Known rows, with every step that occurs
guma/gema: [ 42.1   2.1 -13.9  47.4 -41.3  -3.6  -2.4   4.2  -5.3  12.6 -34.0 -16.1
  -7.5  15.2 -12.9  18.4 -32.4]
doli/gema/guma: [ 23.0 -11.3  -3.7  45.8 -56.6   8.8  -8.4  -9.8  -0.5  12.1  14.6 -25.0
 -24.9   0.1 -36.7 -24.3 -13.4]
sitod/bigeb/guma/gema/doli: [ 30.1   7.6 -27.6  15.2 -25.7   3.9  -7.1   2.4   1.4  10.8 -10.9 -20.7
  24.4  -8.6 -13.0   7.5 -59.0]
doli/gema/guma/nizu/sitod/bigeb: [ 31.0   3.5  16.3  34.8  -4.1  22.0 -11.9  17.7  -6.5   1.9   7.9 -16.8
  10.5   6.9 -34.2  -1.3 -25.4]
gema/guma/nizu: [ 21.7  -1.3 -18.0  58.2 -29.7  26.0 -26.2 -11.2  -9.5   8.0  -0.5 -13.6
 -10.9  13.9   4.1   1.8 -10.7]
guma/bigeb/sitod/liris: [ 19.2  -1.0  19.6  19.0   6.2  -4.1  24.9  -0.1   0.5   4.5 -34.2 -25.7
 -19.6  -3.9  -8.5 -23.0 -27.7]
doli/gema/guma/nizu/sitod: [ 27.5  -4.3   5.1  61.8 -34.7  29.2 -20.6  23.7 -12.1  18.4  -4.4  -4.7
  -6.5  -0.2 -16.2   5.9 -13.2]
gema/guma/liris: [  9.5 -14.3 -16.9  39.6 -18.1 -13.5 -11.3  -4.0 -17.6   4.9  -0.9 -20.3
 -23.3   3.0   6.8 -32.1 -10.3]
nizu/sitod/bigeb/guma: [ 30.6 -11.8  14.7  12.4   2.1  10.6  -1.3  14.6   3.4 -18.6 -14.8 -22.6
   9.2  -7.7 -13.4 -13.8 -25.6]
gema/doli: [ 15.9   5.7 -22.0  32.2 -28.5 -14.4  -8.6   2.9 -20.1  40.1 -16.8 -11.6
  15.7 -14.0 -34.1  -0.6 -32.7]
gema/guma/bigeb/sitod: [ 24.2 -10.0  -6.0  33.8 -20.8  -2.8   9.6   7.7  -0.5  14.4 -24.0 -10.5
 -15.4  -3.9 -13.0 -30.8 -17.5]
liris/sitod/bigeb: [ 30.3  11.1  10.6  10.3   5.4  -4.0  17.6   6.2 -11.7  -1.4 -38.4 -19.3
  15.8  15.0 -33.4 -22.5 -13.0]
gema/guma: [ 17.9 -14.0 -17.6  43.0 -35.6  -1.8  -3.9 -21.0 -15.4   6.2  -2.1 -23.6
 -22.1   9.0 -31.1 -26.4  -6.4]
nizu/sitod/bigeb: [ 30.5  -0.3  17.9  22.8  11.8  -8.1   5.9  19.0 -18.2   3.8 -19.6 -17.2
  14.4   5.7 -49.3  -5.1 -21.6]
bigeb/guma: [ 27.6 -14.5  -0.6  27.5 -28.9   9.4  -9.2   1.2   6.9  -8.2 -20.8 -21.5
  -7.8  -9.2   6.7 -12.1 -17.5]
bigeb/sitod: [ 36.5  -8.2   4.0  29.2 -22.5   1.4  12.4  15.0  -4.5  28.0 -52.4 -13.6
  -5.6  -2.4 -42.0 -17.8  -9.6]
nizu/sitod/liris/guma: [ 19.5  -7.0  29.6  12.0  -4.1  16.2   8.4  14.4  -8.4   3.2 -44.5 -25.7
 -11.3   2.7   6.2  -9.4 -20.5]
doli/gema: [ 32.9  -0.1  16.5  46.5 -53.1   2.4 -10.1  18.0   3.8  24.6  -5.9 -17.2
 -10.4  -8.4 -31.2  -0.6 -20.3]

Rows
[ 14.5  -2.8 -13.0  28.8 -19.5  -3.9   9.3   5.5 -18.7   6.0 -38.2 -12.0
 -12.6   8.7   8.1 -44.3   1.6] : gema/guma/liris/sitod
[ 24.5   9.6   8.5   8.2  15.1 -10.3  13.7  14.3 -13.3  -3.4 -33.9 -18.2
  12.7  11.8 -10.7 -29.0 -15.0] : guma/liris/sitod/bigeb
[ 11.6  -6.7 -13.0  47.8 -25.0 -16.5  -7.9  -5.9  -8.5  -0.5   8.8 -12.4
 -19.3   1.2  12.5 -19.3 -20.8] : gema/guma/bigeb
[ 24.2  -4.5  18.8  16.0   0.8   3.6  26.8  -7.2  -3.2  10.9 -44.6 -32.6
 -19.3   0.6 -34.4 -23.9 -19.0] : bigeb/sitod/liris
[ 18.0  -4.9  20.0  21.2 -11.4   6.8  21.0  -4.7   9.0   3.2 -11.0 -31.0
 -28.9  -6.7 -15.1 -33.7 -28.7] : doli/gema/guma/bigeb/sitod/liris
[ 19.9   4.0  -1.9  28.1 -14.5  -9.3   9.1  20.7 -18.1  13.0 -53.9  -6.9
  -3.3   5.4  12.2 -29.4  -0.9] : guma/liris/sitod
[ 22.5   7.3  15.4  31.7  -9.9  40.0 -17.6   4.2   1.1   4.1 -29.2 -20.0
  -5.5  12.3  39.6  13.1 -24.0] : sitod/liris/guma/nizu
[ 29.4  -4.7  12.0  20.3 -17.2   5.0   6.8  30.0   6.4  18.3 -48.0  -6.6
  -4.5  -5.9  13.5 -17.4 -23.5] : liris/guma/bigeb/sitod
[ 31.8   3.3   2.7  31.4  -4.6  34.4 -25.8   4.8   9.8 -14.6  -5.3 -17.8
  10.9   4.2  24.1   9.6 -27.3] : sitod/bigeb/guma/nizu
[ 29.7  -8.9   7.1   9.3  -3.5   8.7  -3.7  -1.1   9.6 -22.4  -9.1 -29.3
   5.9  -3.2  -5.9 -15.6 -27.4] : sitod/bigeb/guma
[ 17.3  -1.0  -4.6  30.3 -33.4   2.6   7.3  13.2 -10.1  10.2 -27.6 -12.9
 -14.5   3.2   4.1 -42.6  -1.7] : doli/gema/guma/liris/sitod
[ 18.6  -0.2   9.6  31.7 -19.6  -6.7 -11.6  22.6   0.1   4.1 -21.7  -6.9
  -5.4  -2.2  45.1  -2.2 -27.7] : liris/guma/bigeb
[ 26.0   1.1  -6.7  60.8 -47.0  34.5 -29.3  -1.8   1.4  13.0  12.9 -14.6
 -12.9   7.2   0.9   3.1 -16.5] : doli/gema/guma/nizu
[ 31.1  12.2 -26.7   9.1 -25.2   8.3   2.6   5.5   0.5  10.2 -27.7 -16.4
  27.7  -5.3  -9.6  -1.7 -52.2] : liris/sitod/bigeb/guma/gema/doli
[ 24.5  -6.6  -3.8  59.5 -21.2  22.3 -16.6  16.0 -21.1  14.5 -15.2  -4.0
  -4.6   6.4 -12.9   4.8  -9.0] : gema/guma/nizu/sitod
[ 29.5  -1.3  14.1  46.4 -16.5  30.3 -20.0  38.5 -13.1  18.7 -39.6   0.4
   6.8   4.0  13.4  18.2 -14.8] : liris/guma/nizu/sitod
[ 28.8   3.6 -33.1  26.9 -41.8   4.1 -10.2   3.4  -0.3  19.8 -18.7 -15.7
  15.0 -12.0  -5.0  10.1 -52.6] : bigeb/guma/gema/doli
